Each row was made from one small tree. Brackets hold a mark, then the marks that hang from it, in alphabetical order. Every link used is in the known rows. Write each row's tree.
Known rows
(sevek gafe (tipet nebep) (zege zeva)): -.08 -.42 .20 -.14 .10 -.13 .77 .31 .00 -.27 -.02 -.14 -.54 .28 -.04
 -.07 .11 .10 -.22 .14 -.03 .21 .31 .03 .13 -.02 .24 -.14 -.19 -.02 -.09
 .08 -.38 .00 .07 .23 .11 -.27 -.29 -.17 .47 -.34 .44 -.01 .02 .03 .43
 .29
(nebep (gevon verur) tipet): .12 .29 -.09 .05 -.10 .01 -.44 -.08 -.01 .20 -.11 -.19 .38 -.02 -.01 .00
 -.05 .11 -.07 -.02 -.08 .16 -.16 .27 .01 -.05 -.07 .11 -.21 -.31 .04
 -.01 .30 .05 .03 .12 -.15 .21 .16 .10 -.47 .11 -.40 -.12 .04 .18 -.13
 -.11
(zeva (gafe sevek)): -.15 -.19 -.07 .03 .11 -.11 .27 .20 .04 -.04 .10 .12 -.08 .14 .05 .02
 .04 .01 -.02 .07 -.03 -.23 .19 -.15 .24 .08 .06 .00 -.03 .34 -.31 .10
 -.26 -.10 .05 .04 -.06 -.13 -.19 .00 .11 -.21 .08 -.07 .01 .02 .11 .05
(gafe (sevek (tipet nebep) zege)): -.08 -.20 .07 .04 .13 -.22 .44 .25 .04 -.15 .20 -.17 -.13 .19 -.06 .02
 .00 .04 -.31 .06 .07 .14 .18 .00 .15 .02 .10 -.04 -.13 -.01 -.16 .04
 -.33 .00 .14 .18 -.01 -.15 -.19 -.01 .26 -.29 .13 .00 .06 .10 .32 .18
(nebep gevon): .04 .08 -.03 .00 -.04 .02 -.25 -.04 .04 .17 .02 -.09 .15 -.04 -.04 .06
 -.09 .01 -.04 -.08 -.06 .05 -.09 .11 .10 -.06 -.09 .07 -.08 -.09 .03
 .01 .13 .01 .00 .05 -.03 .14 .07 .06 -.18 .12 -.21 -.03 .04 .01 -.05
 .01
(sevek gafe (tipet (nebep (gevon verur))) zege): .02 -.21 .14 -.06 .02 -.10 .37 .18 .05 -.12 .04 -.27 -.11 .16 -.08 .02
 .04 .05 -.21 .03 -.06 .26 .18 .22 .09 -.10 .13 -.07 -.20 -.24 .07 .05
 -.16 .12 .17 .30 -.05 -.12 -.10 -.10 .07 -.17 .18 .03 .00 .10 .33 .20
(verur gevon): .07 .07 -.03 -.08 .03 .02 -.09 -.04 .07 .12 .07 .02 .13 -.12 -.07 .09
 .03 .06 .02 -.06 .00 -.05 -.08 .01 -.09 -.09 -.03 .02 .00 -.07 .09 .10
 .14 -.01 -.08 .03 -.14 .08 .12 .02 -.13 .14 .03 .02 -.08 -.02 .02 -.13
(sevek tipet (zege zeva)): .00 -.25 .11 -.15 .05 -.09 .51 .31 .01 -.23 -.03 -.10 -.44 .18 .10 -.10
 .11 .04 -.16 .16 .08 .19 .19 .03 .11 -.01 .09 -.11 -.17 .03 -.18 .05
 -.27 -.03 .00 .08 .06 -.23 -.20 -.07 .40 -.23 .30 -.09 .03 -.05 .33 .15
(zeva (gafe (sevek zege))): -.15 -.27 -.01 -.03 .14 -.11 .38 .29 .06 -.08 .09 .09 -.21 .16 .06 -.03
 .05 -.01 -.11 .11 -.03 -.22 .27 -.15 .27 .10 .06 -.03 -.02 .36 -.31 .16
 -.33 -.07 .06 .04 -.06 -.16 -.26 .00 .17 -.27 .17 -.10 -.01 .00 .14 .07
(zeva gafe): -.10 -.15 -.03 -.02 .04 -.03 .17 .05 -.01 -.01 -.02 .11 -.03 .09 .06 .04
 .11 .00 .10 .04 -.05 -.16 .15 -.11 .14 .02 .04 -.03 -.03 .21 -.14 .04
 -.13 -.07 .00 .01 -.03 -.08 -.11 -.05 .08 -.14 .09 -.04 -.01 -.02 .06
 .02
(tipet (nebep gevon)): .00 .04 .03 .03 -.02 -.01 -.16 -.20 .00 .20 .01 -.16 .25 -.02 -.20 .16
 -.10 .07 -.07 -.18 -.10 .14 -.06 .08 .06 -.10 .00 .01 -.15 -.23 .19
 -.06 .07 .01 .00 .17 .05 .22 .04 -.02 -.08 .06 -.22 .06 .03 .11 -.01
 .06
(gafe (sevek (tipet (nebep (gevon verur))) (zege zeva))): -.01 -.19 .03 -.04 .09 -.16 .31 .30 .08 -.04 .12 -.15 -.15 .14 -.05 -.02
 -.05 .09 -.25 .05 .02 .16 .12 .11 .20 -.04 .08 -.06 -.22 -.03 -.22 .09
 -.28 .01 .05 .23 -.02 -.09 -.18 .01 .19 -.18 .07 -.09 .04 .11 .32 .13
(gafe (sevek (tipet (nebep gevon)) (zege zeva))): -.07 -.24 .07 -.04 .12 -.19 .42 .30 .07 -.07 .13 -.15 -.25 .19 -.06 .00
 -.04 .09 -.32 .06 .03 .14 .16 .04 .25 .00 .09 -.04 -.22 .03 -.25 .07
 -.34 -.05 .06 .20 .05 -.11 -.23 -.01 .30 -.24 .10 -.09 .08 .08 .33 .20
(zege (sevek gafe (tipet (nebep gevon))) zeva): -.14 -.29 .05 -.09 -.01 -.22 .45 .35 .04 .04 .12 -.03 -.44 .25 -.05 .03
 -.02 .20 -.17 .12 -.03 .09 .18 .06 .22 -.10 .12 -.01 -.27 .11 -.26 .07
 -.28 -.18 -.08 .25 .15 -.19 -.25 -.11 .34 -.23 .17 -.08 .16 .00 .44 .31
(sevek gafe (tipet (nebep (gevon verur))) (zege zeva)): .01 -.31 .15 -.15 .03 -.08 .49 .27 .06 -.13 -.04 -.19 -.35 .21 -.05 -.05
 .06 .10 -.19 .08 -.07 .25 .21 .19 .15 -.10 .17 -.12 -.26 -.13 -.05 .10
 -.25 .05 .06 .28 .03 -.17 -.19 -.12 .24 -.20 .28 -.05 .00 .07 .39 .22
(zeva (gafe (sevek (tipet (nebep (gevon verur))))) zege): -.14 -.21 -.11 -.01 .10 -.13 .26 .26 .06 .01 .14 .03 .09 .23 .06 .12 .15
 .02 -.12 -.04 -.12 -.14 .25 -.03 .26 .04 -.04 -.04 -.18 .24 -.34 .00
 -.29 -.10 .01 .24 -.09 -.12 -.22 -.04 .09 -.35 .00 -.16 .00 .10 .31 .06
(sevek zege): .01 -.13 .08 -.11 .05 .02 .18 .14 .04 -.08 -.02 -.06 -.21 .05 .03 -.08
 .02 -.03 -.11 .06 .01 .00 .12 .01 .06 .04 .01 -.07 .03 .03 .00 .09 -.12
 .03 .03 .00 -.01 -.05 -.12 .01 .10 -.09 .14 -.04 -.04 -.05 .06 .03

Which tree is each row?
-.06 -.04 -.01 .11 .06 -.23 .17 .13 .04 .01 .21 -.16 .10 .12 -.11 .12
 -.07 .06 -.24 -.02 .02 .15 .04 .05 .16 -.03 .04 .03 -.19 -.08 -.14 -.02
 -.17 -.01 .13 .21 -.01 -.04 -.07 .01 .09 -.15 -.08 .01 .11 .13 .23 .17 => (gafe (sevek (tipet (nebep gevon))))
-.09 -.38 .13 -.14 .09 -.12 .64 .21 -.02 -.19 -.04 -.10 -.35 .25 -.01
 .02 .15 .08 -.13 .08 .00 .16 .29 -.05 .17 -.04 .18 -.16 -.25 .04 -.15
 .01 -.39 -.07 .00 .20 .09 -.20 -.28 -.17 .52 -.34 .32 -.04 .02 .02 .41
 .21 => (sevek (tipet nebep) (zege (zeva gafe)))
-.23 -.32 -.06 -.07 .07 -.17 .46 .29 .01 -.01 .16 .09 -.15 .31 .08 .14
 .19 .06 -.11 .01 -.08 -.18 .34 -.11 .21 .03 -.02 -.06 -.15 .33 -.32
 -.02 -.36 -.22 -.08 .21 .03 -.21 -.30 -.13 .32 -.47 .13 -.13 .06 -.03
 .41 .16 => (zeva gafe (zege (sevek (tipet nebep))))
-.06 -.31 .20 -.06 .07 -.15 .64 .21 .00 -.26 .06 -.22 -.30 .24 -.06 .00
 .10 .04 -.23 .09 -.02 .23 .28 .05 .08 -.04 .18 -.10 -.14 -.13 .03 .05
 -.30 .06 .18 .24 .04 -.23 -.19 -.15 .29 -.32 .34 .07 .02 .07 .37 .26 => (sevek gafe (tipet nebep) zege)
-.14 -.28 -.04 -.08 .11 -.07 .36 .27 .04 -.04 -.01 .19 -.35 .15 .08 -.05
 .05 .08 .00 .12 -.04 -.20 .18 -.16 .26 .07 .11 -.04 -.10 .41 -.39 .13
 -.32 -.14 -.12 .01 .06 -.16 -.27 -.03 .29 -.20 .18 -.16 .01 -.02 .14
 .08 => (zege (zeva (gafe sevek)))
-.06 -.39 .16 -.18 .07 -.11 .74 .44 .03 -.32 -.03 -.07 -.63 .26 .11 -.16
 .14 .05 -.18 .24 .01 .13 .30 .03 .15 .01 .18 -.10 -.14 .11 -.22 .14
 -.35 -.01 .06 .13 .06 -.36 -.28 -.11 .42 -.31 .48 -.07 .02 -.04 .39 .24 => (sevek gafe tipet (zege zeva))
-.20 -.26 -.07 -.01 .13 -.17 .37 .27 .05 -.02 .16 .03 .00 .27 .06 .13
 .13 .02 -.17 -.03 -.11 -.15 .29 -.10 .31 .07 -.04 -.02 -.17 .31 -.35
 .00 -.34 -.14 .01 .22 -.02 -.13 -.27 -.06 .20 -.42 .02 -.16 .05 .06 .32
 .14 => (zeva (gafe (sevek (tipet (nebep gevon)))) zege)
-.05 -.37 .18 -.14 .08 -.12 .61 .27 .04 -.17 -.02 -.19 -.44 .24 -.05
 -.03 .06 .09 -.25 .09 -.06 .24 .26 .09 .20 -.07 .17 -.09 -.25 -.07 -.06
 .08 -.30 -.01 .06 .26 .11 -.18 -.24 -.14 .36 -.27 .30 -.03 .04 .04 .39
 .29 => (sevek gafe (tipet (nebep gevon)) (zege zeva))
-.20 -.34 -.01 -.09 .03 -.22 .53 .32 .00 .01 .11 .07 -.37 .27 .00 .09
 .09 .18 -.07 .11 .00 -.02 .24 -.08 .23 -.07 .14 -.07 -.28 .26 -.36 .04
 -.39 -.25 -.13 .20 .14 -.23 -.30 -.15 .49 -.33 .21 -.11 .12 -.02 .45
 .25 => (zege (sevek (tipet nebep)) (zeva gafe))
-.10 -.21 -.02 -.09 -.02 -.19 .37 .38 .02 -.01 .12 .06 -.43 .19 .08 -.02
 .03 .14 -.10 .17 .08 .04 .12 .01 .14 -.07 .06 -.02 -.20 .19 -.35 .04
 -.27 -.20 -.14 .11 .11 -.23 -.20 -.06 .36 -.20 .18 -.13 .14 -.07 .39
 .19 => (zege (sevek tipet) zeva)
-.19 -.27 -.10 -.05 .14 -.08 .36 .31 .06 -.05 .11 .19 -.15 .23 .13 .02
 .15 -.03 -.10 .04 -.12 -.35 .31 -.19 .28 .17 -.04 -.03 -.02 .50 -.41
 .07 -.35 -.15 -.05 .07 -.03 -.17 -.30 -.02 .16 -.40 .10 -.19 -.02 -.01
 .18 .05 => (zeva (gafe sevek) zege)
-.06 -.33 .11 -.14 .06 -.11 .49 .18 .01 -.07 -.03 -.15 -.25 .22 -.03 .06
 .09 .09 -.15 .04 -.03 .18 .24 .02 .25 -.08 .11 -.11 -.31 -.02 -.12 .01
 -.30 -.08 .00 .23 .08 -.11 -.24 -.13 .39 -.26 .18 -.08 .04 .04 .35 .21 => (sevek (tipet (nebep gevon)) (zege (zeva gafe)))
-.18 -.33 -.04 -.11 .01 -.20 .51 .43 .02 -.03 .11 .14 -.46 .25 .11 .01
 .11 .15 -.05 .19 .04 -.08 .22 -.08 .24 -.04 .09 -.03 -.22 .36 -.46 .07
 -.36 -.26 -.13 .12 .10 -.30 -.29 -.10 .42 -.30 .24 -.15 .12 -.08 .44
 .20 => (zege (sevek tipet) (zeva gafe))
-.05 -.13 .10 .05 .00 -.16 .29 .05 .00 -.07 .08 -.22 .01 .16 -.12 .12
 .03 .06 -.14 -.01 -.06 .25 .10 .12 .10 -.11 .11 .01 -.21 -.22 .05 -.04
 -.09 .04 .16 .27 .03 -.08 -.04 -.11 .09 -.16 .06 .08 .09 .12 .28 .24 => (sevek gafe (tipet (nebep gevon)))
-.10 -.28 .08 -.03 .14 -.20 .55 .32 .05 -.16 .13 -.11 -.32 .22 -.04 -.03
 .01 .08 -.30 .10 .06 .11 .20 -.02 .20 .03 .15 -.07 -.18 .09 -.26 .08
 -.41 -.04 .05 .18 .06 -.18 -.27 -.04 .40 -.30 .21 -.07 .06 .07 .36 .20 => (gafe (sevek (tipet nebep) (zege zeva)))
-.12 -.18 .01 .00 -.01 -.24 .40 .37 .03 -.08 .22 -.02 -.31 .22 .04 .01
 .05 .07 -.16 .16 .05 .02 .17 .04 .11 -.05 .06 .04 -.09 .12 -.23 .06
 -.22 -.11 .06 .17 .03 -.28 -.15 -.05 .16 -.24 .20 -.02 .14 -.03 .37 .22 => (zege (sevek gafe tipet))
-.13 -.25 -.05 -.10 -.03 -.18 .29 .30 .03 .13 .10 .03 -.21 .21 -.02 .10
 .04 .18 -.03 .06 -.03 .01 .15 .06 .23 -.14 .08 -.05 -.32 .15 -.32 .04
 -.26 -.20 -.13 .26 .06 -.14 -.21 -.11 .27 -.20 .08 -.13 .10 .02 .42 .17 => (zege (sevek (tipet (nebep (gevon verur)))) (zeva gafe))
-.14 -.32 .03 -.11 .01 -.21 .57 .48 .03 -.09 .12 .08 -.59 .26 .08 -.06
 .05 .15 -.13 .23 .03 .00 .20 .01 .17 -.04 .13 -.02 -.16 .26 -.38 .12
 -.33 -.18 -.08 .15 .12 -.33 -.27 -.09 .39 -.27 .31 -.12 .13 -.07 .44
 .26 => (zege (sevek gafe tipet) zeva)
-.01 -.29 .07 -.14 .04 -.07 .38 .18 .03 -.05 -.05 -.15 -.16 .17 -.03 .03
 .09 .08 -.11 .02 -.05 .20 .19 .11 .18 -.11 .10 -.14 -.31 -.08 -.11 .03
 -.25 -.02 .00 .25 .01 -.09 -.19 -.11 .28 -.20 .16 -.08 .00 .06 .36 .14 => (sevek (tipet (nebep (gevon verur))) (zege (zeva gafe)))
-.15 -.23 -.03 -.08 .04 -.15 .43 .41 .03 -.08 .19 .05 -.32 .27 .12 .00
 .13 .04 -.20 .09 -.04 -.10 .27 .01 .12 .05 -.03 .00 -.06 .26 -.29 .02
 -.27 -.14 -.04 .16 .03 -.26 -.24 -.06 .20 -.36 .19 -.13 .09 -.06 .39
 .17 => (zeva (zege (sevek gafe tipet)))
-.04 -.30 .14 -.09 .05 -.13 .61 .34 .02 -.31 .06 -.14 -.40 .23 .08 -.09
 .13 -.01 -.21 .19 .03 .15 .28 .06 .09 .01 .14 -.07 -.08 .00 -.12 .10
 -.26 .05 .18 .15 -.02 -.32 -.18 -.07 .23 -.30 .38 .00 .03 -.02 .35 .20 => (sevek gafe tipet zege)
